Each row was made from one small tree. The marks that hang from a mark follow it in brackets, in alphabetical order. Every link used is in the known rows. Write each row's tree.
Known rows:
ginebog(dava(gisi soposo) guta(vazil)): [ 0.08 -0.25  0.06 -0.20 -0.01 -0.02 -0.33  0.09  0.12 -0.19  0.02 -0.08
  0.03  0.04 -0.12  0.18 -0.10 -0.32  0.05  0.29  0.03]
soposo(zuberen): [-0.03  0.05  0.05 -0.23 -0.10  0.04  0.05 -0.19 -0.06  0.03 -0.09  0.09
  0.08 -0.08  0.20  0.22  0.07  0.08  0.06  0.07 -0.07]
ginebog(dava): [-0.04 -0.09  0.01 -0.19 -0.10  0.04  0.03 -0.02  0.00  0.02  0.06 -0.06
  0.05 -0.06 -0.09 -0.01 -0.02  0.10 -0.02  0.12 -0.14]
vazil(guta): [-0.04 -0.05  0.05 -0.19  0.06  0.10  0.01 -0.23  0.01  0.02 -0.14  0.10
  0.03  0.00  0.07  0.01 -0.11  0.26  0.02  0.08 -0.39]
gisi(dava): [-0.06 -0.05  0.00 -0.20  0.01 -0.17 -0.12 -0.03 -0.12  0.13  0.03  0.02
  0.15 -0.01  0.02  0.08  0.01 -0.35  0.04  0.02 -0.06]
dava(gisi): [ 0.02 -0.06  0.07 -0.11 -0.16 -0.08 -0.05 -0.05 -0.06 -0.01 -0.04  0.00
  0.06  0.02  0.09 -0.06  0.01 -0.08 -0.06 -0.04 -0.11]
dava(ginebog(guta) gisi soposo(zuberen)): [-0.06 -0.11  0.08 -0.24 -0.13 -0.05 -0.23 -0.13  0.22 -0.15 -0.26  0.00
  0.13  0.02  0.07  0.14 -0.05 -0.15  0.17 -0.02  0.07]
gisi(dava(soposo(zuberen))): [-0.20 -0.17  0.03 -0.33 -0.04 -0.22 -0.17  0.00 -0.01 -0.01  0.00  0.08
  0.18 -0.05  0.15  0.40  0.00 -0.40  0.24  0.11  0.04]
dava(ginebog(guta(vazil)) gisi soposo): [ 0.09 -0.10  0.11 -0.26 -0.13  0.03 -0.28 -0.12  0.20 -0.13 -0.22 -0.11
  0.10  0.05 -0.06  0.16 -0.13 -0.26  0.11  0.08  0.22]
guta(gisi vazil): [ 0.15  0.16  0.09 -0.30 -0.19  0.19 -0.13 -0.09 -0.10  0.15  0.02  0.08
 -0.01 -0.08  0.05  0.43  0.09 -0.25  0.07  0.27  0.23]
ginebog(dava(gisi) guta(vazil)): [ 0.25 -0.07  0.05 -0.15 -0.01  0.06 -0.26  0.01 -0.01 -0.09  0.02 -0.08
  0.00  0.03 -0.11  0.09  0.00 -0.22 -0.05  0.27 -0.07]
ginebog(guta(vazil)): [ 0.17  0.09  0.04 -0.17  0.15  0.17 -0.18 -0.21  0.00  0.00 -0.13  0.05
  0.05 -0.02 -0.03  0.20 -0.02 -0.13 -0.03  0.19  0.06]
ginebog(dava guta(gisi)): [ 0.07  0.05 -0.04 -0.16  0.06  0.11 -0.22  0.02  0.06  0.11  0.04  0.09
  0.00 -0.04 -0.14  0.17  0.09 -0.21  0.01  0.24 -0.06]
gisi(dava(ginebog soposo(zuberen))): [-0.19 -0.11  0.06 -0.42 -0.22 -0.18 -0.12 -0.10  0.08  0.00 -0.12 -0.04
  0.22 -0.05  0.09  0.32 -0.04 -0.29  0.29  0.04  0.16]
soposo(dava(gisi) zuberen): [ 0.04  0.01  0.08 -0.14 -0.26 -0.10  0.01  0.03 -0.18 -0.14 -0.01  0.09
  0.16  0.01  0.19  0.14  0.10 -0.36  0.00  0.01 -0.35]
dava(soposo(zuberen)): [-0.20 -0.11  0.05 -0.27 -0.12 -0.01 -0.02 -0.11  0.09 -0.06 -0.10  0.09
  0.11 -0.08  0.19  0.34 -0.02 -0.01  0.16  0.09  0.05]
vazil(dava): [-0.06 -0.03  0.08 -0.19  0.09 -0.08 -0.09 -0.18 -0.15  0.00  0.01  0.04
  0.09 -0.01  0.08  0.02  0.04 -0.24 -0.02 -0.01  0.07]
dava(ginebog gisi soposo(zuberen)): [-0.10 -0.15  0.14 -0.33 -0.39 -0.09 -0.05 -0.11  0.13 -0.12 -0.16 -0.06
  0.13 -0.02  0.17  0.16 -0.04 -0.05  0.20 -0.03  0.13]
dava(ginebog(guta(vazil)) gisi): [ 0.24  0.07  0.10 -0.21 -0.12  0.10 -0.22 -0.20  0.07 -0.05 -0.20 -0.11
  0.08  0.04 -0.05  0.05 -0.04 -0.18  0.01  0.08  0.12]

Which tree is each row?
[-0.17 -0.15  0.06 -0.40 -0.07 -0.11 -0.30 -0.01  0.01  0.04  0.00  0.24
  0.09 -0.02  0.17  0.61 -0.01 -0.35  0.35  0.28 -0.19]
vazil(guta(gisi(dava(soposo(zuberen)))))
[-0.01 -0.01  0.03 -0.28  0.00 -0.04 -0.24 -0.04 -0.10  0.19  0.00  0.19
  0.05  0.00  0.03  0.28  0.02 -0.25  0.16  0.19 -0.30]
vazil(guta(gisi(dava)))
[-0.08 -0.12 -0.02 -0.21  0.04  0.06 -0.28  0.10  0.21  0.02  0.03  0.10
  0.02 -0.04 -0.15  0.25 -0.01 -0.28  0.11  0.26  0.05]
ginebog(dava(soposo) guta(gisi))
[ 0.26  0.11  0.10 -0.18 -0.17  0.08 -0.17 -0.09 -0.05 -0.13 -0.16 -0.08
  0.19  0.07 -0.09  0.06 -0.03 -0.46 -0.02  0.05 -0.10]
soposo(dava(ginebog(guta(vazil)) gisi))
[ 0.05 -0.18  0.13 -0.20  0.18 -0.15 -0.44 -0.08 -0.02 -0.21 -0.06  0.01
  0.07  0.08  0.05  0.26 -0.05 -0.67  0.05  0.16  0.25]
ginebog(guta(vazil(dava(gisi soposo))))
[-0.06 -0.14  0.06 -0.16 -0.08 -0.07 -0.22 -0.08  0.24 -0.10 -0.25 -0.06
  0.13  0.05 -0.06 -0.06 -0.12 -0.19  0.07 -0.07  0.05]
dava(ginebog(guta) gisi soposo)
[-0.17 -0.18  0.04 -0.33 -0.01 -0.09 -0.30  0.05  0.04  0.10  0.01  0.19
  0.07  0.01  0.01  0.41 -0.08 -0.38  0.26  0.21 -0.20]
vazil(guta(gisi(dava(soposo))))
[-0.09  0.00  0.08 -0.32  0.07 -0.01 -0.38 -0.15  0.14  0.00 -0.14  0.07
  0.10  0.01 -0.04  0.27  0.01 -0.52  0.17  0.04  0.36]
vazil(dava(ginebog(guta(gisi)) soposo))
[ 0.09  0.02  0.04 -0.10 -0.06 -0.01 -0.17 -0.17  0.11  0.00 -0.22 -0.06
  0.11  0.06 -0.03 -0.16 -0.03 -0.09 -0.02 -0.07 -0.04]
dava(ginebog(guta) gisi)
[-0.12 -0.32  0.07 -0.19 -0.21 -0.13 -0.10  0.15  0.08 -0.13  0.08 -0.08
  0.07  0.01 -0.06  0.01 -0.10 -0.14  0.05  0.09 -0.08]
ginebog(dava(gisi soposo))
[-0.10 -0.05 -0.02 -0.29  0.07 -0.15 -0.43  0.04  0.06  0.07 -0.03  0.23
  0.13 -0.02  0.10  0.59  0.10 -0.72  0.25  0.22  0.13]
ginebog(guta(gisi(dava(soposo(zuberen)))))
[-0.17 -0.07  0.09 -0.39 -0.28  0.03  0.02 -0.19  0.17 -0.05 -0.20 -0.03
  0.15 -0.08  0.12  0.26 -0.06  0.11  0.23  0.01  0.17]
dava(ginebog soposo(zuberen))
[ 0.00  0.06  0.05 -0.20  0.17 -0.03 -0.22 -0.31  0.02 -0.02 -0.19 -0.02
  0.13  0.01 -0.03 -0.06  0.00 -0.24  0.00 -0.06  0.15]
vazil(dava(ginebog(guta)))
[-0.13 -0.09  0.01 -0.34  0.03 -0.15 -0.28 -0.12  0.16 -0.02 -0.21  0.02
  0.22 -0.01  0.01  0.30 -0.03 -0.39  0.26  0.05  0.11]
gisi(dava(ginebog(guta) soposo(zuberen)))
[ 0.06  0.08  0.08 -0.37 -0.10  0.21 -0.32 -0.12  0.21  0.05 -0.19  0.02
  0.06 -0.04 -0.10  0.45 -0.05 -0.35  0.20  0.22  0.40]
dava(ginebog(guta(gisi vazil)) soposo)
[ 0.25  0.27  0.07 -0.28 -0.16  0.24 -0.20 -0.09 -0.01  0.05 -0.14  0.04
  0.14 -0.02 -0.12  0.37  0.05 -0.50  0.07  0.18  0.07]
soposo(dava(ginebog(guta(gisi vazil))))
[-0.15 -0.10  0.15 -0.42 -0.07  0.03 -0.24 -0.19  0.09 -0.01 -0.12  0.07
  0.05  0.00  0.03  0.27 -0.10 -0.16  0.26  0.09  0.08]
vazil(dava(ginebog soposo) guta(gisi))
[-0.06  0.07  0.05 -0.35 -0.12  0.11 -0.25 -0.16  0.23  0.03 -0.23  0.12
  0.09 -0.06  0.04  0.45  0.04 -0.19  0.26  0.14  0.25]
dava(ginebog(guta(gisi)) soposo(zuberen))
[ 0.06  0.06  0.11 -0.24 -0.43 -0.05  0.07 -0.07 -0.10 -0.12 -0.11 -0.04
  0.21  0.01  0.12  0.08  0.06 -0.23  0.07 -0.07 -0.23]
soposo(dava(ginebog gisi) zuberen)
[ 0.21 -0.02  0.12 -0.14  0.18 -0.08 -0.39 -0.16 -0.15 -0.13 -0.04  0.01
  0.04  0.08  0.05  0.13  0.04 -0.55 -0.06  0.12  0.13]
ginebog(guta(vazil(dava(gisi))))
